Known rows, with every step that occurs:
sugog runa: [ 0.13  0.66 -1.28 -1.61  1.70  0.65  2.42 -0.07  1.40 -1.97  4.32  1.68
 -1.62 -1.29  2.08 -4.05  0.03 -0.27 -0.28]
kebut bozab sugog runa geniso kapak patif: [ 3.29 -2.20 -1.68 -1.78 -1.11 -5.49  3.73 -3.37  1.12  2.64 -1.75  2.11
 -0.70  0.38  0.42 -6.33 -3.73 -1.78 -1.41]
runa sugog bozab: [ 4.20  0.18 -1.94 -1.11 -0.11  0.31  1.93 -3.24  3.05  1.02 -2.99 -0.98
 -1.78 -1.00 -3.31 -4.81 -0.08  2.77 -0.71]
patif kapak sugog: [-0.42 -1.65 -3.74 -0.10  0.11  0.18  2.75 -1.33  4.91 -1.32 -3.12 -5.02
  0.10  1.17  2.09 -7.25 -4.31  0.89 -1.04]
patif kapak kebut bozab: [ 0.09 -2.01 -1.47  1.27 -0.61 -0.81  4.96 -3.17  5.23  0.52 -2.82 -4.38
 -0.51  1.91  1.36 -5.31 -6.84  0.40 -0.92]
geniso kapak sugog runa mefo: [ 2.59 -0.85 -0.31 -0.85  2.81 -2.75  2.25 -1.83 -1.38  0.53  2.12 -2.61
  1.12  0.61 -0.77 -5.15 -0.59 -1.56  0.18]
bozab sugog: [ 3.15 -4.07 -6.36 -1.58 -0.16 -0.31 -1.28 -1.80  1.26 -1.25 -1.28 -0.32
 -2.04  1.29 -1.91 -7.01 -2.29 -0.52 -1.25]
kebut kapak sugog runa mefo: [ 2.24  0.44 -0.86 -1.41 -0.14 -1.37  4.19 -2.49  1.78  1.32  1.32 -0.20
 -1.45 -0.64  1.34 -6.60 -2.71 -1.62  1.09]
sugog bozab: [ 2.64  3.10 -2.23 -0.71  0.04 -2.20  4.44 -0.11  2.54  0.83 -0.18 -0.16
 -2.31 -0.18  0.11 -3.46 -1.42  4.24 -0.48]
bozab sugog runa geniso: [ 3.46 -3.02 -2.25 -3.33  0.44 -0.75 -0.61 -1.42  1.13  0.16  1.22  1.56
 -1.07  0.11  0.03 -5.33 -1.96 -1.20 -0.69]
kapak sugog runa: [-0.48  0.32 -3.63 -0.95  0.59 -1.68  0.21 -0.19  1.77 -1.49  2.26 -2.18
 -1.29 -2.84  0.81 -3.64 -0.40 -0.63 -0.11]
kapak geniso runa: [-0.04 -1.71 -1.50 -0.42 -1.63 -2.46  2.93 -2.20 -0.58 -0.57  1.37 -2.25
 -1.82 -2.49 -4.61 -0.25 -3.78 -2.00 -0.46]
bozab sugog runa: [ 3.43 -3.88 -5.07 -2.16  1.41  0.45 -0.56 -0.77  1.94 -1.59  1.69  1.20
 -1.48  0.32  0.39 -5.25 -1.39 -0.95 -1.63]
sugog runa mefo: [-0.59  0.47  0.66 -5.40  2.49 -0.61  2.20 -0.29  0.07 -1.15  4.54  0.97
 -2.22 -1.40  0.95 -3.48 -1.20 -1.88  1.21]
geniso runa: [-0.94 -3.66 -1.47  0.68 -0.74  1.12  0.68 -2.24 -4.00  1.07  1.56  0.02
 -2.15 -1.11 -2.10 -3.64 -3.15  0.38 -0.03]
bozab sugog runa geniso kapak: [ 4.58 -3.41 -1.57 -2.66  1.08 -1.05  0.01 -1.83  0.40  0.79  1.27  1.21
  0.01  1.09 -0.12 -5.70 -1.72 -1.31 -0.86]
kapak sugog: [-0.84  0.04 -5.04 -0.35 -0.97 -2.35 -0.62 -1.26  1.15 -1.23 -0.77 -3.72
 -1.85 -1.84 -1.63 -5.46 -1.27 -0.09  0.20]
sugog runa geniso kapak kebut: [ 1.91  0.79  3.96 -1.85  1.07 -1.91  3.22 -2.05 -0.39  1.67  4.53  1.03
  0.30 -0.36  0.38 -3.15 -1.18 -1.06  1.11]
patif kapak kebut bozab sugog: [ 1.21 -3.49 -2.47  0.97 -0.45 -0.84  4.05 -3.24  5.49  0.70 -3.29 -4.20
 -0.38  2.32  1.18 -5.34 -7.35  0.10 -1.44]
kebut bozab sugog runa: [ 1.74 -1.90 -3.55 -0.59  0.07 -2.94  2.49 -2.67  1.40  1.66 -1.64  1.28
 -2.05 -0.50  2.02 -6.78 -3.66 -0.88 -1.58]

Rows:
[ 0.82 -5.15 -0.98  0.21 -0.57  2.50 -0.33 -4.06 -3.11  1.60 -0.46 -0.51
 -1.82 -1.85 -4.19 -3.96 -2.16  0.12 -0.47]	geniso runa sugog
[ 1.98 -2.53 -0.76 -0.20 -0.02 -0.09  5.76 -2.42  4.61  0.40 -2.86 -4.02
  0.63  0.37 -0.55 -2.65 -5.51  0.73 -1.93]	patif kapak geniso runa sugog bozab
[ 1.74  1.02  4.32 -1.53  0.77 -2.92  4.11 -2.68 -0.31  2.65  3.39  1.20
  0.23 -0.47  1.07 -3.50 -1.93 -1.11  0.88]	sugog runa geniso kapak kebut bozab
[ 2.18 -3.77 -0.58  0.34 -0.41  1.49  1.15 -3.41 -2.17  2.80 -0.60 -0.28
 -1.55 -1.97 -3.56 -2.47 -2.30  2.16 -0.79]	geniso runa sugog bozab
[ 3.78  1.86 -2.31  0.92 -1.39 -2.35  5.31 -2.41  3.08  2.39 -0.99 -0.89
 -1.53 -0.09  0.90 -6.59 -2.96  1.34  0.32]	kebut kapak sugog bozab
[ 3.50 -1.73 -0.28  2.20  0.75 -1.93  2.81 -3.47 -0.67  0.57  1.75 -3.16
  0.33  2.59 -3.55 -4.24 -2.00 -0.77  0.34]	geniso kapak kebut
[ 2.98 -0.81 -1.15  1.07  2.47 -2.09  2.39 -1.73 -0.76  0.01  2.03 -2.33
  1.32  0.76 -0.28 -5.49  0.00 -0.76 -0.42]	geniso kapak sugog runa
[ 4.66 -3.86 -1.20 -2.17  0.73 -1.49 -0.09 -2.09  0.85  1.03  1.98  0.45
 -0.07  0.93 -1.05 -4.02 -2.59 -1.63 -0.64]	bozab sugog runa geniso kapak kebut
[ 1.26 -2.62 -1.20 -0.54 -1.53 -1.55  2.24 -3.50 -0.03 -0.12 -0.14 -2.53
 -1.50 -2.76 -6.05 -0.42 -3.06 -2.13 -0.71]	kapak geniso runa sugog
[ 1.61 -1.99 -4.52 -0.23 -1.11 -3.32  1.89 -3.48  1.05  1.76 -3.73  0.31
 -2.54  0.12  0.42 -8.04 -4.28 -0.56 -1.30]	kebut bozab sugog
[-0.19 -0.83 -0.99 -1.42  0.65 -0.20  3.29 -1.08  4.61 -0.26 -1.55 -3.62
  0.91  0.28  3.53 -6.06 -4.04  0.36 -0.75]	patif kapak sugog runa geniso
[ 3.53 -0.53 -3.18 -1.41 -3.86 -2.69  6.21 -2.87  3.74 -0.43  0.07  2.31
 -1.93  1.60 -1.94 -6.99 -2.55 -1.24  0.14]	kebut kapak patif
[ 2.45  0.53 -2.76  0.77 -1.54 -1.46  3.84 -3.16  2.04  1.17 -0.93 -1.00
 -1.58  0.05  0.18 -8.11 -2.66 -0.51  0.68]	kebut kapak sugog
[ 2.22  0.63  2.89 -3.30  0.15 -2.83  3.85 -1.41  0.23  0.67  3.94  2.51
  0.48 -0.18  0.14 -3.86 -0.32 -1.28  0.60]	sugog runa geniso kapak patif
[ 4.49 -2.75 -0.11  2.24  1.33 -3.28  3.63 -3.86 -0.32  2.11  1.27 -1.85
  0.75  2.21 -1.69 -4.14 -3.13 -1.35 -0.69]	geniso kapak kebut bozab sugog runa
[ 4.75 -0.53  0.29  0.79 -1.84 -1.46  6.90 -4.16  1.78  2.83 -0.50 -0.01
 -1.26 -0.79 -2.44 -3.54 -4.03 -0.61 -0.19]	kebut kapak geniso runa sugog bozab
[ 3.36  1.22 -1.22  0.20 -2.04 -2.08  6.57 -3.56  3.03  0.32 -0.15 -0.34
 -1.76  0.27 -1.61 -5.90 -3.44 -1.90  0.46]	kebut kapak geniso
[ 3.23 -0.76  3.50 -1.05 -1.72 -5.01  2.25 -4.92 -1.66  4.78 -1.34 -1.25
  0.41  1.60 -3.19 -5.83 -4.17 -1.28  1.44]	runa geniso kapak kebut bozab sugog
